Each row was made from one path, in order. Every step used is in the known rows, and no mark comes twice. Write each row's path.
In the rows, zero is written as 128.
Known rows:
sigu, fibaf, sula, dovo: [109 136 106 193 107  88 169 110 175 102 150 125 146 115 131 165 113 144
  86 150 151 162 119 130 155 111 113 150 142 116 142 109]
solesik, lepag, dovo, fevoz: [126 191 138 130 158 149 162 105 159  87 121 153 140 113 124 162  64 140
  98 155 140 157 133 132 162 113 104 119 137  99 122 115]
lepag, dovo: [134 159 127 134 133 133 170 119 157 107 139 129 136 116 129 164  93 149
 118 154 141 168 118 140 158 116 120 123 136 105 130 110]
pudo, sigu, solesik, fevoz: [168 129 121  77 155 133 156 109 161 173 161 109 140 102 104 176 106 125
 117 149 134 158 114 136 140 139 110 119 114  97 118 112]
sigu, solesik, sula, fibaf, fevoz, reni: [159 145 103 111 173 128 171 116 151 104 144 122 149  94 131 170 140 123
 101 163 141 152 131 116 112 121 122  95 152 150 108 120]
lepag, dovo, fevoz, fibaf, sula, luno: [101 215 129 141 105  96 175 120 153 101 137 143 148 119 142 167  87 149
  36 159 157 145 138 124 162 100 107 146 144  95 152 115]
dovo, lepag: [130 102 114 153 138 141 159 112 162 107 136 120 143 116 119 167 114 103
 120 150 143 155 124 141 163 121 105 124 133 104 124 103]
fevoz, reni, lepag, fibaf: [149  88 114 126 119 159 147 133 145 116 155 127 152  93 144 184 118 121
 146 163 152 158 127 129 141 124 124 111 164 111 133  92]
dovo, lepag, reni: [131 109 127 163 134 138 180 116 157 101 119 121 144 108 127 158 104 116
 124 154 142 160 127 135 159 125 111 113 129 100 126 113]
reni, lepag, dovo, fevoz: [131 162 142 154 134 156 167 122 152  99 150 148 145 110 143 170 116 123
 113 160 147 157 134 141 148 127 104 120 142  97 116 109]
pudo, sigu, fibaf, sula, solesik, fevoz, reni: [165 165 118 171 123 116 169 116 155 167 170 112 159  95 104 183 116 126
 106 153 156 160 123 108 177 102 118 141 146 101 147  98]
sigu, solesik: [163 104 110 108 141 119 166 104 161 122 150 120 138 111 125 168 105 136
 129 149 131 163 119 141 141 140 116 115 126 115 114 110]
fevoz, fibaf: [152 128  97 114 112 148 167 111 153 121 133 119 137 112 125 165 107 135
 117 154 149 160 122 135 158 119 112 142 134 113 142  99]
solesik, fevoz, reni: [153 139 109 119 152 156 163 114 154 144 146 126 145 108 122 171 104 131
 127 150 149 156 127 120 155 108 119 102 134 103 125 109]
sigu, fibaf, fevoz, reni, lepag, dovo, rumur: [112 175 133 252 114 172 170 128 157  92 161 115 145  98 165 169 131 129
 107 167 159 142 123 121 121 120 116 124 170 160 134 105]
solesik, sula, luno: [127 119 102 126 128  64 165 120 147 121 118 127 147 100 112 164 122 120
  86 147 142 150 117 128 134 111 118 121 128 108 125 120]
lepag, fibaf, sula, solesik, fevoz: [174 132 128 107 136 136 160 109 156 123 136 131 145  99 128 185  96 153
 104 159 139 167 123 121 196 107 110 151 129  79 152 115]
dovo, rumur: [127  90 112 204 132 138 168 110 160 106 131 115 134 113 120 167 105 146
 116 153 142 154 112 135 164 117 109 133 129 112 128 105]
reni, lepag, fibaf, sula, luno: [130 103 120 138 118  86 151 130 141  98 145 130 153  94 145 183 106 121
  90 156 150 150 121 131 151 119 111 136 155  93 149 110]
lepag, dovo, rumur: [110 144 131 201 129 142 172 120 162 106 134 118 133 114 132 162  97 161
 106 158 139 156 111 137 160 112 115 124 134 114 128 108]
pudo, sigu: [150  99 113 133 133 122 159 119 154 132 146 115 142 103  96 175 107 127
 127 148 146 170 115 142 161 123 113 143 133 100 134  98]
pudo, sigu, fibaf, fevoz, reni: [148 137 113 183 113 140 157 123 158 119 163 113 148  97 118 176 123 123
 114 153 162 160 128 124 134 119 119 154 160 150 150 102]
fibaf, lepag: [148 120 113 143 152 134 160  99 151 115 144 131 137 114 118 163 125 104
 128 152 143 159 121 139 157 124 108 135 124  86 144  89]
fevoz, reni: [146 109 105 142 135 136 165 117 152 116 147 129 145 114 120 170 105 132
 140 151 151 165 126 127 154 110 124 110 149 114 128 100]
sigu, solesik, fevoz, fibaf, lepag, dovo, rumur: [124 215 131 122 144 178 164  99 168 165 155 104 131 109 148 157 116 129
  79 169 134 131 116 127 133 126 104 113 114  98 140  92]
sigu, fibaf, fevoz, reni, lepag, dovo: [135 192 129 187 117 164 166 126 152  93 167 127 149  99 163 168 128 118
 119 163 160 153 131 127 119 123 121 122 171 152 137 105]
dovo, fevoz, fibaf: [144 138 106 130 110 162 167 108 158 110 134 138 140 117 128 169 106 137
  95 157 153 153 139 132 160 121 102 149 131 106 138 103]
sigu, fibaf: [152 116 100 181 106 121 167 115 158 119 144 118 138 111 128 166 111 135
 119 146 147 158 118 136 149 124 114 143 132 126 127 106]
solesik, sula: [159 109 106 121 140 104 170 105 155 111 126 126 138 108 113 152 124 136
 124 150 138 159 118 133 132 119 121 120 130 103 125 113]
reni, lepag, fibaf, sula, dovo: [114 105 121 132 120 118 149 124 164  91 151 132 152 101 143 180 121 132
 103 164 148 164 121 136 155 119 111 136 155  90 148 103]

Which path is each row?
[162 139 107 113 176 137 170 120 143 105 155 121 154  87 144 175 160  94
 114 168 142 147 131 118  99 134 116  82 161 146  98 117]
sigu, solesik, sula, fibaf, fevoz, reni, lepag
[145 134 101 136 175 117 167 110 142 123 130 125 143 100 114 164 151  98
 105 158 142 147 120 129 142 113 107 114 126  92 120  95]
solesik, sula, fibaf, lepag
[149 112 119 129 127 169 147 121 156  82 142 132 143  99 142 178 104 146
 123 162 154 163 133 123 147 113 123 144 160 135 154 107]
lepag, fibaf, fevoz, reni
[163 100 126 131 127 127 155 117 149  90 153 128 148 104 146 172 111 136
 127 159 146 160 122 137 148 128 114 135 157  90 146 105]
reni, lepag, fibaf, sula
[148 103 108 149 139 146 162 120 142 117 157 129 151 104 132 175 127 104
 151 156 153 158 126 131 142 124 120  97 161 112 121  94]
fevoz, reni, lepag
[153 126 117 149 149 167 162 113 145  83 157 135 149  98 140 173 135 101
 143 159 157 159 133 127 136 126 113 118 167 136 136 108]
fibaf, fevoz, reni, lepag
[107 148 100 121 112 117 169 106 169 103 142 123 143 116 127 164 110 142
  83 158 153 164 124 128 166 106 110 146 145 103 156 103]
fevoz, fibaf, sula, dovo
[109 171 140 247 110 163 162 135 155 115 174 103 150  88 142 175 135 122
 105 166 161 146 119 124 122 122 117 135 173 152 141  94]
pudo, sigu, fibaf, fevoz, reni, lepag, dovo, rumur
[155 178 118  97 142 167 178  99 148 150 128 121 135 101 137 152 114 115
 109 161 147 148 128 123 149 123 104 125 112  84 155 102]
solesik, fevoz, fibaf, lepag, reni
[155  82 119 122 119 151 148 124 149 109 143 127 143  94 142 182 116 124
 140 159 144 160 120 141 149 135 113 132 144 102 133 100]
reni, lepag, fibaf
[161 135 127 110 143 154 153 120 148 122 164 130 154 101 148 174 112 131
 129 162 153 149 129 117 141 112 119 106 160  85 143 105]
solesik, fevoz, reni, lepag, fibaf, sula
[100 135 122 168 135 110 168 106 173  82 141 151 147 124 124 169 106 142
  75 154 150 162 136 131 169 107 101 146 136  87 138 118]
fibaf, sula, dovo, fevoz
[159 132 126  69 156 152 133 114 159 110 149 115 148  84 116 184  76 128
 120 163 141 161 127 122 126 129 121 127 164 139 145 104]
pudo, sigu, solesik, lepag, fibaf, fevoz, reni
[158 157 101  87 129 169 164 107 157 147 134 118 135 109 127 165 104 132
 105 155 148 152 123 127 158 116 106 132 120 105 138 109]
solesik, fevoz, fibaf
[102 116 128 148 116 126 152 119 177  81 138 153 149 114 135 179 100 158
  68 161 149 163 136 130 169 107 106 157 142  88 149 116]
lepag, fibaf, sula, dovo, fevoz
[142 221 141 190 132 113 177 103 163  85 132 148 150 109 128 168  71 144
  79 157 144 158 135 119 184 104 103 146 147 105 137 114]
sigu, fibaf, sula, solesik, lepag, dovo, fevoz
[133 186 135 178 115 152 158 134 151 118 178 115 152  91 139 176 133 110
 117 163 163 157 127 129 119 126 121 133 174 146 143  98]
pudo, sigu, fibaf, fevoz, reni, lepag, dovo
[123 177 113  58 131 119 158 106 177 168 168 103 147 105 113 171 114 133
  69 160 144 156 119 124 143 121 107 135 130  97 145 107]
pudo, sigu, solesik, fevoz, fibaf, sula, dovo
[156 129 115 186 112  89 168 113 158 126 163 110 145 113 108 165 107 142
 108 145 152 159 116 136 147 121 116 159 144 103 145 102]
pudo, sigu, fibaf, sula
[124 207 129 126 175 131 171 118 153 133 156 140 154 105 135 167 145 110
  78 171 140 138 141 117 114 113 118  77 142  97 102  97]
sigu, solesik, sula, fibaf, lepag, dovo, fevoz, reni
[ 95 125 122 155 113 129 151 125 173  88 148 153 157 113 137 182 101 156
  77 164 157 160 143 118 162  96 118 137 159  95 148 107]
lepag, fibaf, sula, dovo, fevoz, reni
[123 215 132 158 136 186 168 103 159 156 135 113 137  98 134 173 125 119
  78 171 143 143 118 118 189 103  98 140 117  89 158  84]
sula, solesik, fevoz, fibaf, lepag, dovo, rumur
[139 175 112  67 130  84 161 112 152 173 162 102 149  98 115 176  99 124
  51 153 146 142 118 123 141 122 107 132 130  95 146 111]
pudo, sigu, solesik, fevoz, fibaf, sula, luno
[ 77 117 120 146 123 174 134 131 177  82 137 126 154  95 142 187 121 109
  86 168 156 157 136 120 157 104 112 138 162 138 151 102]
sula, dovo, lepag, fibaf, fevoz, reni
[167 149 108  52 132 151 157 108 161 185 160 100 139 100 111 173 108 125
 101 156 139 152 118 130 137 135 109 129 119 104 133 104]
pudo, sigu, solesik, fevoz, fibaf
[168 120 117 158 140 101 179  99 152  96 139 133 147 112 112 174 107 138
 118 153 141 176 123 130 197 109 110 147 138  94 145 108]
fibaf, sula, solesik
[160 102 126 121 130 168 145 118 152  76 141 131 142  92 151 180 121 121
 127 164 148 161 126 140 140 136 106 152 153 123 147 112]
reni, lepag, fibaf, fevoz
[132 160 127 142 138 151 167 131 146 114 161 130 149 105 141 170 118 119
 141 161 151 161 126 131 139 116 126  89 162 113 122  96]
fevoz, reni, lepag, dovo
[149 190 134  89 158 161 164 119 154 155 175 121 148 101 152 170 116 116
 130 162 139 150 126 126 118 131 123  66 146 109 104 109]
sigu, solesik, fevoz, reni, lepag, dovo
[131 201 119 112 126 157 164 107 154 125 146 125 135 114 136 156 116 120
 103 163 149 155 124 136 150 115 112 136 135  94 160  79]
fevoz, fibaf, lepag, dovo
[111 165 141 212 145 179 169 123 152  82 154 124 145  99 156 170 124 127
 117 169 154 150 125 125 135 116 115 111 170 141 137 105]
fibaf, fevoz, reni, lepag, dovo, rumur
[135 105 130 137 131 178 142 116 167  74 128 125 141 103 139 176 108 118
 102 161 146 156 130 134 156 123 102 159 143 123 151 112]
dovo, lepag, fibaf, fevoz
[159 100 116 103 138 112 158 111 160 147 161 109 142 102 102 176 109 126
 126 151 134 168 115 144 139 140 115 127 129 108 121 102]
pudo, sigu, solesik
[138 217 129  74 138 155 165 103 165 113 133 135 140 112 137 161  64 141
  84 164 135 149 137 130 138 128 106 112 136 116 121 109]
sigu, solesik, lepag, dovo, fevoz, fibaf
[128 188 121 130 174 120 171 117 148 123 131 126 142 101 124 161 142 112
  92 164 140 152 119 129 139 107 115 105 130  90 121  95]
solesik, sula, fibaf, lepag, dovo
[165 158 131 177 129  82 185 107 150 113 126 117 154  86 101 169  76 133
 112 154 144 169 119 121 180 116 112 147 145 104 148 111]
pudo, sigu, fibaf, sula, solesik, lepag, reni
[113 171 137 180 149 180 167 127 154 142 156 117 147 100 147 169 119 129
 118 165 149 141 119 121 142 111 117  81 149 106 117 105]
solesik, fevoz, reni, lepag, dovo, rumur
[146 130 108 150 165 154 168 120 148  80 129 128 139 100 129 184 113 125
 100 156 149 163 125 132 168 116 100 143 140 133 124 120]
sula, fibaf, fevoz
